Every row comes from one small tree of marks. Brackets hold a mark, then the marks that hang from it, in alphabetical order. Every link used is in the known rows. Which tree was each row made from?
Known rows:
{kopi {redu kivegut metot {momubut nesa}}}: [ 11  13  10  86  43 -30  -2 -17  21 -49  -6 -14   0  -9  -2 -18 -46 -30
  -3  -8  13 -25 -55   0  -3  33 -23   2   6   4  13]
{gisi kivegut}: [  9 -28   3 -27 -20   8   0 -14   0  13  21  15 -27  27  12   5   1 -13
  -1   8  11 -27  26 -42   0  11 -11 -19 -13 -24  11]
{kazo {simi {dilek sokip} forom}}: [-29  20  10 -15  -7 -33 -22   4   4  23 -15 -29  -4  -5  -9  31   6  29
   3   8 -28  37   7  -9  -2   2  25  10 -17   8  -1]
{redu kivegut kopi metot {momubut nesa}}: [  1   6   6  73  47  19  -4 -18  12 -65 -30  -4  35  -1  17  -6 -38 -42
   6 -18   2 -10 -60  17 -13  14  -7  -3  14  -7  18]
{simi {dilek sokip} forom {metot redu}}: [-33   8 -12  -4 -23 -29  -6  29  -1  11  22  13 -20  -3 -21  31  38  37
  24   8  -1  28  32  32  12   4  -2  -8 -24  18  -3]
{forom {simi dilek metot}}: [ -2 -14 -14 -31 -25 -19  -2 -11  -2   5  -6  -2  -4   8   4  12  37  14
   3  -3  29  19  32  11   5  -3  10 -33  -3 -11 -11]
{forom {simi metot}}: [ -9 -20 -12 -34 -21  -1   7 -10   0  10  -1   1  -1   8  13   7  15  -3
   0   5  21  -1  21  -4  -8  -2  -2 -44  -8 -19 -11]
{tiked {redu kopi}}: [ 12  -1   4   2  -8  32   0   0  -7  27  19  16   8  32  26   6 -10 -24
   8  -9 -15 -21  -5  -9   2 -13  -2   3   4 -15 -10]
{momubut redu}: [ -2  -3   4 -14  -5  10   9  -8   7  16  11  15  -8  -6  13  -2  -1 -10
  21   3   8 -20  10 -21  15  -2   5  11  -6   9   3]
{kopi {redu momubut}}: [ -4   2  12  23  24 -39  11  -8  11   1  -1 -11 -28  -1  -1 -14 -31 -26
 -15  -4  -7 -45  -9  -7  12  32 -11  -4   1  -7   3]
{simi {dilek sokip}}: [ -9   1   5  -7 -25 -37 -16  -2  -7  13  -3 -19 -13   9   0  18   0  21
   6  -9   6   3  14  -5  -4   9  12   5 -16   3  16]
{nesa momubut}: [  7  -1 -24   5 -13 -11   8 -11   9  22  13  -9 -18  -4  19  16 -36  -9
   1  11   1 -22  36 -26   7   3  -1   0 -22 -13   7]
{redu metot momubut}: [-12  11   9  39  43   6  14  -7  20 -32  -5   5  -7  -5  12   8  -8  -7
 -23 -19 -10 -36 -20   0 -13  29  -9 -24  -3 -25  16]
{tiked redu}: [ 19   3  -3   0  -8   6   8  -2  -2  39  31  18 -16  24  13  12   0  -4
   3  -4  -3 -25   9 -32  -5  -6   2  -6 -10  -2  -7]
{forom {simi {dilek sokip} {metot {redu momubut}}}}: [ -6   3  -8  11  -5 -35   8  14 -10 -21   1  -1 -11  -1 -17   6  34  45
  -3 -20  -3  -3   1  39   3  15  13 -21   5  -2  -2]
{kazo gumu {simi {dilek sokip} forom}}: [-11  16  23 -24  -6 -32 -22   8  -6  37 -28 -39   1   5 -20  17  -9  39
 -15   9  -6  44  13   0 -23  -7  31  34  -4  25   2]
{tiked {redu kivegut kopi metot momubut}}: [ 19  21  20  81  57  67   3   6  11 -42   5  17  25   5  24  10 -28 -14
   7 -18 -13 -26 -46  25 -14  20  -6 -13  10 -26   9]
{metot {redu kivegut {momubut nesa}}}: [ 24  -2 -13  39  20 -30  21  -6  -3 -25   2   8  -5 -13 -12 -14 -19 -27
  11 -12   6 -25 -33  -3   1   1   4  18  14  32  12]
{gumu {kazo {simi forom metot}}}: [-23   0 -10 -48  -1  21  -6   3  13  11   3   2  -8 -28  -2   6  31   5
  -4  38 -21  37  20 -26   7   1 -17 -38 -19 -14 -10]
{forom {simi dilek}}: [  8 -11  -4 -27 -30 -46  -6 -22  -4   9 -14 -19  -7   4   9  12  20   6
  -6 -17  19  11  17   3   6   1  24  -7  11 -11   0]
{kazo {simi forom}}: [-26  10   4 -31   6  -7   0  -5  12  27  -7  -9  -5 -11   1  13  -3  -8
  -7  14 -27  14   6 -27   0  -4  10  -3  -8  -1 -10]
{metot {redu kivegut kopi}}: [ 13 -16   4   7 -14  26   6   8 -18 -10   5  11  13  -8   7 -10 -30 -34
  18  -7  -1 -15 -15  21  13 -16   2  18  16   0   7]
{kopi {redu metot}}: [ -8   5  14  33  -3 -14  -3  -5  16  -7  17  -7 -14   5   9  -9 -22 -10
 -21  -5   4 -33 -18  -7   4  25 -33  -1  -4 -25   3]
{forom {simi dilek {metot redu}}}: [  7 -13 -21 -28 -35 -25  10   4 -14   4  16  12 -10   5 -11   2  50  22
   0 -13  19   6  24  22  16 -13   4 -15  10   1 -16]
{sokip dilek}: [-12 -15   2 -35 -15 -36   5   5   8  33  14  -5 -21  -3   5  -4 -15 -23
  10  12  -5  -5   7 -17  16  -3  -4  -1  -8  -4  17]
{forom simi}: [  2 -17   2 -26 -25 -26   4 -21  -2  13 -13 -18  -5   2  19   7  -3  -9
  -9  -7   7 -10   3  -9  -5  -1  15 -19   7 -18  -2]
{gumu {kazo {simi dilek forom {metot redu}}}}: [ -5   6 -21 -42 -15   0  -4  18   0   4  22  16 -15 -32 -26  -3  69  27
  -5  18 -19  46  22   0  28  -7  -9 -10   0   2 -17]

Write each row's tree:
[ 21  -2  -7 -38 -16   5  11  22 -25  27  11  14  -1  15 -34 -28  32  30
 -30  -1   5  12  23   0  -9 -36   0  31  14  30 -19] => {kazo gumu {simi dilek {metot redu}}}
[  1   3  10 -32 -13   3 -14  17 -16  31 -16 -19   6  24 -22  -4   4  45
 -18   8   9  26  18 -11 -30 -16   6  21 -11  22  -3] => {kazo gumu {simi {dilek sokip} metot}}
[  4   3   9  51  12  46 -15 -17   9 -47 -13   7  47  -4  22 -14 -28 -29
  37  -3  15   4 -47   7   6  -8 -10  25  13   7   8] => {momubut nesa {redu kivegut kopi metot}}
[  8  17   3  65  15  75  -8  -1  12 -39   4   1  35 -23  35   4 -53  -5
  34  10   5 -10  -6  22  18   6  -7  19  -8 -23  15] => {nesa {momubut {redu kivegut kopi metot}}}
[ 10 -11 -16 -47 -23  34  10  14 -12   5  30  22 -14 -20 -16 -30  42  15
 -20  17 -22   1   1 -23  11 -15 -29 -11   2 -11 -14] => {gumu {kazo {simi {metot redu}}}}
[ -2   7  22  63  51  52   4  -3  10 -63 -25   2  27 -12  21   4 -39 -28
   2 -14  -5 -21 -39  34  -8  25  -5 -16  11 -30  25] => {redu kivegut kopi metot momubut}
[ 22 -14 -19  -9 -28  -9   6   6 -18 -13   9  12   0 -16 -10   1  27  21
  19  -5  34  18  20  37  14  -7   8 -16  11   6  -8] => {forom {simi dilek {metot {redu kivegut}}}}
[  9  -8 -12 -41 -25  38  -8  13 -20 -10  17  18  13 -10 -14 -30  50   9
 -15   1 -22  22  -4   9  29 -22 -19  10  16 -15 -16] => {gumu {kazo {simi dilek {metot {redu kopi}}}}}
[-17   8 -10  12 -15 -13 -10  32  -6  -5  14   9  -6 -22 -22  34  16  35
  42  15  15  37  26  43   9   5   4  -8 -22  25   8] => {simi {dilek sokip} forom {metot {redu kivegut}}}
[  9   3  16  44  31 -26   7  -3   8 -16  -7 -12 -16 -20  -2 -14 -53 -28
   5   1  11 -33 -13   8   8  36  -3  -5   3   1  15] => {kopi {redu kivegut momubut}}
[ 18  -2   1  30  25  -4  26   7  -6 -20   6  15 -17 -29  -8  -7 -20 -14
   5  -9  -2 -34 -15  13   4  13   7   0  12  10  16] => {metot {redu kivegut momubut}}
[ -8   5  16 -38   5  -7  -1   2   4  43 -19 -21   1   0  -9   3 -19  -3
 -23  18 -11  19  13 -23 -21 -15  17  19   5  21  -9] => {kazo gumu {simi forom}}
[  1 -18 -19 -28 -31  -1  19   4 -11   9  18  16  -8   4  -2  -4  27   6
  -2  -4   9 -11  15   9   4 -14  -7 -23   5  -5 -17] => {forom {simi {metot redu}}}
[ 21  14  18  55  15  70  -7   4  -2 -20  14  16  29  14  30   9 -27 -11
  14  -9   0 -11 -31  14 -11   1 -11  -6   5 -23   4] => {tiked {redu kivegut kopi metot}}
[ -5 -10   0   0 -11  12  -8 -22   1  -1 -11   8  25  14  17 -18 -13 -41
  29  -4   1  -6 -19 -17  17 -21   1  36   9  16  -6] => {momubut nesa {redu kopi}}
[-18   8  14  40  40  36   6  -5  16 -44 -16   4  14   6  22   2 -20 -27
 -18 -24 -20 -33 -32  20  -6  18 -12 -13   8 -38  13] => {redu kopi metot momubut}
[  5   0 -10 -34 -34   6 -12  23 -21   3  23   2 -12 -13 -25 -14  57  54
 -10  10 -21  22  -2  -5  11  -7 -15   8  -8  -4  -2] => {gumu {kazo {simi {dilek sokip} {metot redu}}}}
[ -9   8   0 -44   5  -5  -6   9   2  33 -16  -4   4   6 -24   7  23  21
 -13  18   8  47  42   1 -12 -16  10   5  -5  29 -16] => {kazo gumu {simi dilek forom metot}}
[ 12   4   2  48  14  15  -7 -18  14 -33   3   8  20 -12  13  -7 -14  -9
  34   1  30   0 -35  -9  -1   2  -9  16  -2  20  13] => {momubut nesa {redu kivegut metot}}
[ -2   4  -8  15  -7  40  -1  -6   5   3   7   2  14  -2  31   1 -41 -19
  29   8  -9 -21  22  -4  28  -9   3  29  -8 -14   0] => {nesa {momubut {redu kopi}}}
[-13  -9  -6 -20 -32 -26 -16  -2  -9   2 -10 -18  -1  12   3  21  26  38
  10  -1  21  21  20  15  -8   6  12 -27 -16 -10  -2] => {forom {simi {dilek sokip} metot}}
[  0  -5  14  30  36  25   7  -6   0 -30 -30  -4  15 -12  14  -1 -46 -42
  12  -9  -3 -16 -18  22  -1  14  10  -9  12 -10  18] => {redu kivegut kopi momubut}
[  7  -7 -12 -52 -11  13 -10  -3  -4   4   6   4  -4 -13  -7 -10  53  20
 -13  14  -4  29  19 -27  11  -6 -15 -17  -8 -13  -7] => {gumu {kazo {simi dilek metot}}}
[-28   3 -16 -23  -5 -20  -4   2  15  15   7  11 -13  -2  -5  32  33   2
  19  11  15  36  52  10  13   7   2 -30 -25   8  -8] => {simi dilek forom metot}
[  4 -10   2 -44   0  30  10   7 -10  34 -11   2   9  21 -11 -21  -5   6
 -27  16   7   4  18 -25 -30 -23  -6   1  -3  14 -12] => {kazo gumu {simi metot}}
[  0  10   9 -37   2 -25 -11  -3   0  36 -24 -23   1   5 -18   9   4  14
 -20   6   0  39  27  -7 -11 -14  28  31   8  27  -6] => {kazo gumu {simi dilek forom}}
[ 30   8   0  57  38  15   2 -13  -1 -14  -5   7  20  18  14  -3 -35 -38
  24 -13  -7 -13 -44  -4  -7  -1   8   9  15  16   1] => {tiked {redu kivegut kopi {momubut nesa}}}
[ -5   9  -5  50  39 -20   8 -22  22 -37  -8  -1  -2   9   7   0  -5 -22
 -19 -22  -6 -26 -42 -15 -17  17 -10  -7   1  -1  11] => {redu metot {momubut nesa}}
[ 15  -7  -3 -43 -11  26  21  21 -20  32  13  18   0  15 -25 -32   9  17
 -31   7  -1  -7  11 -16 -19 -35  -9  24   8  24 -18] => {kazo gumu {simi {metot redu}}}
[ -8   2  -3 -39  -3  13  15  26  -7  34  11  15  -3   3 -27 -11  11  16
 -20  19 -11  16  22  -2 -13 -27  -3  12   3  28 -23] => {kazo gumu {simi forom {metot redu}}}
[ -4  12   6  65  33 -45   0 -21  27 -32   0 -13 -11  10   1 -20 -25 -28
 -23 -16  -6 -38 -50 -13  -1  32 -28   7   7  -4   2] => {kopi {redu metot {momubut nesa}}}
[  1  -6  -9  24  10 -18  17  -8  -8 -22  -6  11   4  13  -3 -22 -11 -48
  -4 -27 -25 -32 -43   7   8 -10  -2  27  26  12  -3] => {metot {redu kopi {momubut nesa}}}
[ -2  -8   6 -12 -35 -50 -20 -12  -9   9 -19 -35  -5   6   8  25   9  32
   1 -12  11  13   9   8  -4   9  30  -3   0 -12   8] => {forom {simi {dilek sokip}}}
[-41  17  -2 -24  -5  -9 -18  15   6  16  -7 -11  -1   3 -15  29  23  41
  12  17 -16  46  23  -2  -3   3   7 -14 -31   4  -9] => {kazo {simi {dilek sokip} forom metot}}
[ 21  -2  11 -42  -6 -17  -5  -3 -14  35 -19 -17   1  20 -13 -15   1  15
 -34  -8   7  15  15 -21 -16 -21  21  41  14  21  -3] => {kazo gumu {simi dilek}}
